Every row comes from one small tree of marks. Brackets hold a mark, then the marks that hang from it, in alphabetical order. Every link used is in the known rows. Which tree was each row made from?
In the rows, zero is written as 128.
Known rows
[tetog [tukur [guloku pibefi [talun [vube [taremud [bave zana]]]]]]]: [162 122 150 168 127  94 130 129 119 105 186 131 150 159 135 117 116 177
 125 112 165 145 126 158 153 181 208  93 153 139 122 172 119 110 122 110
 156 103 134 182 172]
[kinubag bave]: [153 121 141 163 156 123  98 154  97 106 163 152 121 146 137 134 131 172
 120 140 131 136 124 144 149 149 183 104 149 151 111 157 137 166 142  99
 144  75  87 177 132]
[guloku [talun vube] tukur]: [151 130 118 184 150  94 103 133 144 115 151 140 123 159 141 119 113 181
  96 109 156 124 109 131 150 184 222  73 141 107 110 178 119 127 138  88
 172  96 103 185 149]
[libapib zana]: [132 133 134 158 156 106 102 141  90 113 167 130 140 161 140 144 107 181
 138 141  85 141 108 136 163 153 172  98 147 169 126 161 142 182 138  81
 143  89 126 175 131]
[nibo [pibefi [guloku tukur]]]: [116 112 125 153 159  76 108 141 132 112 158 153 116 169 127 124 119 187
 108 132 135 132 137 136 124 136 190  80 154 141 120 161 131 125 128 134
 145 111 133 181 139]
[zutil [kinubag [bave taremud [zana libapib]]] koveso]: [166 144 193 175 192 122 132 143  85 127 142 155 101 160 143 162 135 190
 173 142 128 151 145 134 149 136 191 147 160 128  84 180 107 135 133  99
 120  81 107 172 113]
[rovip [bave taremud zana]]: [172 154 169 137 151 131  91 129  91 117 189 131 141 143 166 147 132 169
 129 129 131 151 125 147 179 147 204 135 164 167 121 159 167 129 144 107
 138  75 124 156 120]
[bave taremud zana]: [163 159 165 150 152 122 109 132  90 128 181 142 133 149 182 145 117 179
 139 114 117 153 130 128 172 152 187 125 175 151 112 161 156 114 147  83
 139  94 130 145 130]
[nibo [pibefi [guloku [talun vube] tukur]]]: [126 120 125 166 153  66 108 134 148 113 152 146 123 167 130 119 121 191
 106 119 146 125 123 129 124 152 207  73 154 123 113 179 120 118 132 127
 158 118 128 187 149]
[zana [bave taremud] libapib]: [164 148 152 154 160 117 102 132 107 118 182 126 118 168 154 158 146 156
 155 103 130 139 124 113 158 175 210 125 144 150 122 190 132 131 155 117
 141  92  93 157 130]
[zutil [kinubag [bave taremud zana]] koveso]: [169 139 196 178 189 126 124 148  86 126 135 168 109 158 135 156 134 201
 159 148 134 154 149 143 152 129 183 146 174 130  83 168 114 126 132  94
 125  79 115 173 108]
[guloku talun]: [154 137 121 183 151 100 113 143 122 100 157 125 123 151 153 122 121 185
 124 111 127 125 117 129 148 167 188  99 141 137 122 151 136 122 151 105
 151 107  96 173 140]
[guloku tukur]: [135 116 119 164 161 109 104 144 121 112 158 151 113 161 137 126 111 171
 100 127 137 135 132 140 152 160 194  84 141 137 121 150 136 138 132  97
 151  83 110 177 134]
[guloku [pibefi nibo]]: [107 134 128 157 142  99 125 135 127  99 166 141 143 166 123 117 108 182
 116 139  92 126 118 118 146 129 175  89 167 154 118 140 141 116 128 112
 160 111 118 168 149]
[tetog [tukur guloku]]: [157 107 128 172 129 105 136 137 110 112 180 144 122 158 123 125 114 175
 121 129 144 144 127 149 149 166 167 105 137 133 129 152 133 132 126 121
 137  91 116 182 158]
[pibefi [guloku [talun [vube [taremud bave]]] [tukur tetog]] nibo]: [122 102 146 157 132  97 135 131 126 129 178 145 102 185 114 121  96 234
 122 131 160 141  93 139 169 130 225  81 142 142  91 164 116 105 119 119
 175  93  95 238 173]
[libapib [zana bave]]: [142 129 145 152 162 112  88 147  91 108 169 131 147 166 129 153 123 180
 140 137 101 146 111 149 158 165 185 109 152 179 132 175 139 185 138  89
 146  87 119 182 116]
[kinubag [bave taremud zana] zutil]: [172 174 163 152 151 133 119 152  90 109 185 161 105 138 169 160 133 177
 129 148 143 137 132 139 149 159 197 134 172 136 117 184 140 127 144  61
 148  55 102 165 129]
[taremud [bave zana]]: [153 123 172 139 144 111 114 144  76 131 174 130 139 145 170 144 116 176
 127 131 120 151 119 156 151 152 182 119 144 177 134 146 151 128 127  93
 130  81 126 162 120]
[talun [vube taremud]]: [152 140 167 169 138 101 117 129 100 134 171 143 140 174 141 142 122 169
 122 125 105 120 108 122 176 137 186  88 137 123 101 144 129 148 160  85
 143  90 120 166 147]
[guloku pibefi talun [tukur tetog]]: [126 121  96 178 164 100 103 133 157  76 163 136 142 158 122 101 108 190
  76 111 138 140 128 152 123 187 222  73 176 128 101 179 119 108 124 104
 194 115 100 194 156]
[nibo pibefi]: [133 123 132 157 145  83 113 139 123 109 156 145 145 158 136 124 127 172
 105 126 100 121 134 132 123 142 168  92 157 143 121 146 141 130 145 117
 140 113 132 153 127]
[pibefi [guloku talun [tukur tetog]] nibo]: [111 104 117 163 143  99 138 140 132 111 174 141  89 177 116 117  91 236
 117 133 150 145 100 137 152 131 209  92 151 139 100 162 127 109 116 130
 171 104  83 237 163]
[nibo [pibefi [guloku talun]]]: [129 125 127 165 153  71 114 140 134 105 156 136 123 162 138 123 125 196
 122 121 128 125 129 129 124 140 184  92 153 143 121 162 131 115 139 138
 145 126 122 178 143]
[tukur [guloku [pibefi nibo] [talun vube]] tetog]: [121 118 130 168 117  85 150 118 135  98 176 143 158 158 124 118 114 211
 107 136 109 154  91 160 131 153 182 107 172 111 100 167 117 108 125 113
 187 108  95 203 184]
[nibo [pibefi [guloku [talun vube] [tukur tetog]]]]: [126 112 124 164 151  73 114 130 143 113 162 147 130 168 122 119 119 201
  92 122 135 131 118 138 118 151 204  78 160 119 102 183 119 117 132 127
 166 119 121 197 150]
[kinubag bave [zutil koveso]]: [148 148 158 172 161 119 134 155 102 109 161 157  93 144 121 156 137 172
 120 178 136 109 137 148 138 141 179 132 130 122 121 182 121 144 143  81
 134  51  88 190 124]
[pibefi guloku]: [130 125 144 164 159  98 119 142 100 123 170 143 101 167 140 143 114 193
 140 140 120 139 115 123 154 125 170 107 139 147 126 149 141 136 136 129
 132  99 109 189 145]

Write each row's tree
[167 114 128 186 122  96 135 129 124 112 175 138 129 157 127 120 115 180
 116 116 157 135 114 142 150 181 185  98 137 113 123 170 122 126 130 116
 150 101 112 187 168]
[tetog [tukur [guloku [talun vube]]]]
[152 116 145 174 126  94 143 126 112 110 179 141 141 159 142 132 124 205
 117 128 125 154 100 169 147 159 183 115 146 107  98 157 118 125 147 104
 166  92  91 200 176]
[tukur [guloku [talun [vube taremud]]] tetog]
[115 108 128 165 134  93 139 129 136 124 173 145 101 181 112 122  93 231
 111 134 145 140  85 130 155 133 212  87 150 122  93 173 120 115 118 121
 176 103  90 236 168]
[pibefi [guloku [talun vube] [tukur tetog]] nibo]
[112 128  95 171 152  94 110 139 164  81 153 136 126 164 123  94 102 193
 102 114 147 125 126 128 142 169 226  64 168 141 114 163 122  99 117 109
 189 115 108 192 160]
[guloku [pibefi nibo] talun tukur]
[135 129 144 166 148  68 114 134 132 113 161 137 131 172 135 124 126 193
 125 116 130 119 123 124 138 135 197  83 153 132 109 162 123 119 149 129
 148 124 130 180 151]
[nibo [pibefi [guloku [talun [vube taremud]]]]]
[155 121 179 188 187 118 128 153  93 118 126 167 103 162 112 149 135 196
 146 158 125 138 142 143 138 124 169 132 150 127  90 156 106 146 129 106
 123  80 101 184 110]
[zutil [kinubag bave] koveso]
[157 160 155 152 153 123 131 164  86 102 180 149 110 138 159 163 127 173
 121 159 127 133 126 149 136 154 187 131 155 137 124 174 140 150 137  67
 140  56  93 177 117]
[kinubag [bave zana] zutil]
[133 110 122 167 123  99 142 132 124 101 181 145 133 165 110 113 107 180
 119 132 136 141 126 140 146 156 173  96 155 140 124 152 129 119 114 127
 152 103 122 186 170]
[tetog [tukur [guloku [pibefi nibo]]]]
[130 117 120 171 141  91 136 127 128  83 173 139 150 148 137 118 122 200
 109 131 116 161 116 173 122 166 177 113 169 123 112 161 122 111 128 119
 175 108  96 193 175]
[tukur [guloku pibefi talun] tetog]
[165 172 179 160 164 129 129 147  91 119 172 159 100 137 151 163 136 177
 137 164 145 126 141 149 154 149 196 147 157 128 113 198 131 124 145  65
 135  51 105 176 121]
[kinubag [bave taremud zana] [zutil koveso]]
[148 129 165 136 148 107 123 140  76 132 178 117 130 150 178 152 119 162
 145 124 113 152 117 144 150 159 192 122 131 173 134 159 142 136 130 100
 124  81 118 161 124]
[taremud [bave [zana libapib]]]
[128 114 130 163 152  73 115 132 141 111 166 145 128 176 123 119 118 202
 101 118 141 129 125 141 131 145 213  75 159 124  97 175 116 118 139 124
 164 117 123 199 155]
[nibo [pibefi [guloku [talun [vube taremud]] [tukur tetog]]]]
[ 99 121 109 155 152 100 113 137 145  95 161 150 130 170 116 108  99 181
  97 133 125 131 129 129 145 145 203  69 169 149 116 151 131 117 114 107
 175 100 120 183 151]
[guloku [pibefi nibo] tukur]
[122 116 128 163 134  96 118 122 153 100 173 140 152 176 110  97 103 205
  85 115 145 130 108 147 150 165 243  60 170 133  82 174 107  96 121  94
 205 104 108 209 174]
[guloku [pibefi nibo] [talun [vube [taremud bave]]] [tukur tetog]]
[133 123 130 173 131  83 137 117 131  95 173 143 160 151 133 123 124 197
 103 131 112 156 101 165 124 169 181 108 169 106 105 174 116 116 130 109
 182 107 102 193 180]
[tukur [guloku pibefi [talun vube]] tetog]
[161 176 177 157 168 125 137 142  91 121 180 143  90 141 160 170 136 164
 154 157 138 127 138 136 152 155 206 148 143 124 114 213 122 129 147  72
 130  53  96 175 125]
[kinubag [bave taremud [zana libapib]] [zutil koveso]]
[124 119 138 166 119  87 150 120 131  96 180 140 156 166 125 117 115 212
 115 133 115 151  99 162 145 147 190 103 169 117  94 157 114 109 132 110
 185 106  99 205 190]
[tukur [guloku [pibefi nibo] [talun [vube taremud]]] tetog]
[144 119 123 180 116  90 142 125 140 100 176 140 140 163 114 108 108 186
 116 120 149 134 112 136 145 172 190  87 155 121 119 171 118 110 119 121
 165 112 117 191 179]
[tetog [tukur [guloku [pibefi nibo] [talun vube]]]]
[157 124 131 183 129  92 129 127 135  98 179 137 142 166 121 111 117 176
 122 112 157 133 126 142 153 176 198  85 151 121 115 168 114 117 131 116
 161 110 123 183 179]
[tetog [tukur [guloku pibefi [talun [vube taremud]]]]]
[119 123 118 170 138  96 123 123 160  94 173 140 150 180 107  99 101 203
  83 114 134 127 108 139 151 161 238  59 176 119  78 174 108 104 128  93
 205 111 103 210 174]
[guloku [pibefi nibo] [talun [vube taremud]] [tukur tetog]]
[139 152 129 185 146  86 105 123 145  97 155 130 158 155 138 115 123 173
 107 112 114 118 107 118 137 171 203  81 167 117 114 178 122 115 142 100
 175 124 115 164 158]
[guloku pibefi [talun vube]]
[154 133 174 140 150 110 120 145  75 125 187 117 127 166 173 149 121 167
 156 117 120 140 131 143 174 144 203 109 126 179 119 135 137 135 150  98
 125  82 119 166 133]
[vube [taremud [bave [zana libapib]]]]
[ 97 108 108 151 147 106 125 131 140  94 174 154 142 171 103 107  96 193
  78 138 110 142 120 145 135 146 201  76 178 143  96 157 128 116 112 105
 188 100 107 198 153]
[guloku [pibefi nibo] [tukur tetog]]
[121 130 119 169 130  82 134 135 137  86 159 136 132 152 143 112 118 197
 139 132 133 143 117 146 140 152 181 103 160 136 130 145 126 100 125 123
 166 109 106 184 177]
[tukur [guloku [pibefi nibo] talun]]
[124 115 115 164 160  72 105 142 145 104 154 144 114 165 135 116 119 194
 110 119 149 128 135 136 123 150 203  78 155 136 119 169 126 113 131 134
 155 118 124 186 143]
[nibo [pibefi [guloku talun tukur]]]
[151 131 138 177 130  83 128 130 120 112 156 142 129 149 156 132 128 187
 134 127 137 143 103 148 148 166 178 109 137 111 127 158 122 128 141 106
 152  93 105 178 168]
[tukur [guloku [talun vube]]]
[168 179 156 151 154 127 128 147  90 110 191 144  96 143 177 168 133 164
 145 142 136 135 129 127 148 165 207 137 158 132 118 198 132 134 147  67
 142  57  92 165 133]
[kinubag [bave taremud [zana libapib]] zutil]
[159 166 159 148 157 118 120 126  91 130 189 122 121 154 192 155 117 162
 161 106 107 152 125 115 169 162 200 126 159 145 113 178 147 124 152  91
 132  97 118 145 136]
[bave taremud [zana libapib]]
[119 135 119 174 142  90 110 128 164  95 158 138 139 177 121  98 105 191
 104 110 150 116 118 123 161 161 241  51 165 124  96 166 109 105 128  95
 194 112 115 194 171]
[guloku [pibefi nibo] [talun [vube taremud]] tukur]
[146 112 103 178 155 108 113 140 136  96 164 137 120 156 133 114 109 199
  84 112 147 140 120 156 138 183 213  87 151 125 101 171 126 121 135  99
 176  97  84 204 144]
[guloku talun [tukur tetog]]
[158 129 190 177 190 118 134 157  82 122 133 159 112 156 130 158 130 196
 153 155 121 150 143 153 140 126 174 142 158 132  90 161 114 147 126  98
 118  80 109 181 100]
[zutil [kinubag [bave zana]] koveso]
[156 140 184 149 139 100 123 127  83 144 181 124 141 170 164 154 122 158
 142 120 110 132 106 130 174 146 204 102 129 142 109 159 126 146 152  86
 134  84 123 164 142]
[talun [vube [taremud [bave [zana libapib]]]]]
[176 132 164 179 170 127 107 149  96 110 145 178 110 165 141 141 137 200
 142 130 134 152 134 124 144 143 178 120 182 139  87 143 120 129 134  96
 145  82 106 162 128]
[zutil [kinubag [bave taremud]]]
[146 164 166 156 171 115 150 155  87 115 176 132  93 142 151 176 131 160
 146 168 122 123 134 146 137 149 197 144 126 123 122 204 121 155 140  77
 121  55  86 186 113]
[kinubag [bave [zana libapib]] [zutil koveso]]
[127 134  95 179 168  93  92 140 160  76 151 134 131 155 136 100 114 177
  97 107 152 128 138 137 134 187 225  66 165 133 120 172 120 106 124 105
 183 113 112 179 155]
[guloku pibefi talun tukur]
[168 131 187 188 185 126 118 143  98 123 131 176 101 161 120 145 139 201
 152 149 136 142 147 135 150 129 177 136 162 126  83 161 108 125 133 101
 129  78 108 175 120]
[zutil [kinubag [bave taremud]] koveso]
[132 133 121 175 145  82 119 136 133  84 156 137 136 146 153 117 127 183
 135 126 136 146 127 154 134 167 181 104 158 130 137 152 125 111 131 121
 161 108 112 172 172]
[tukur [guloku pibefi talun]]
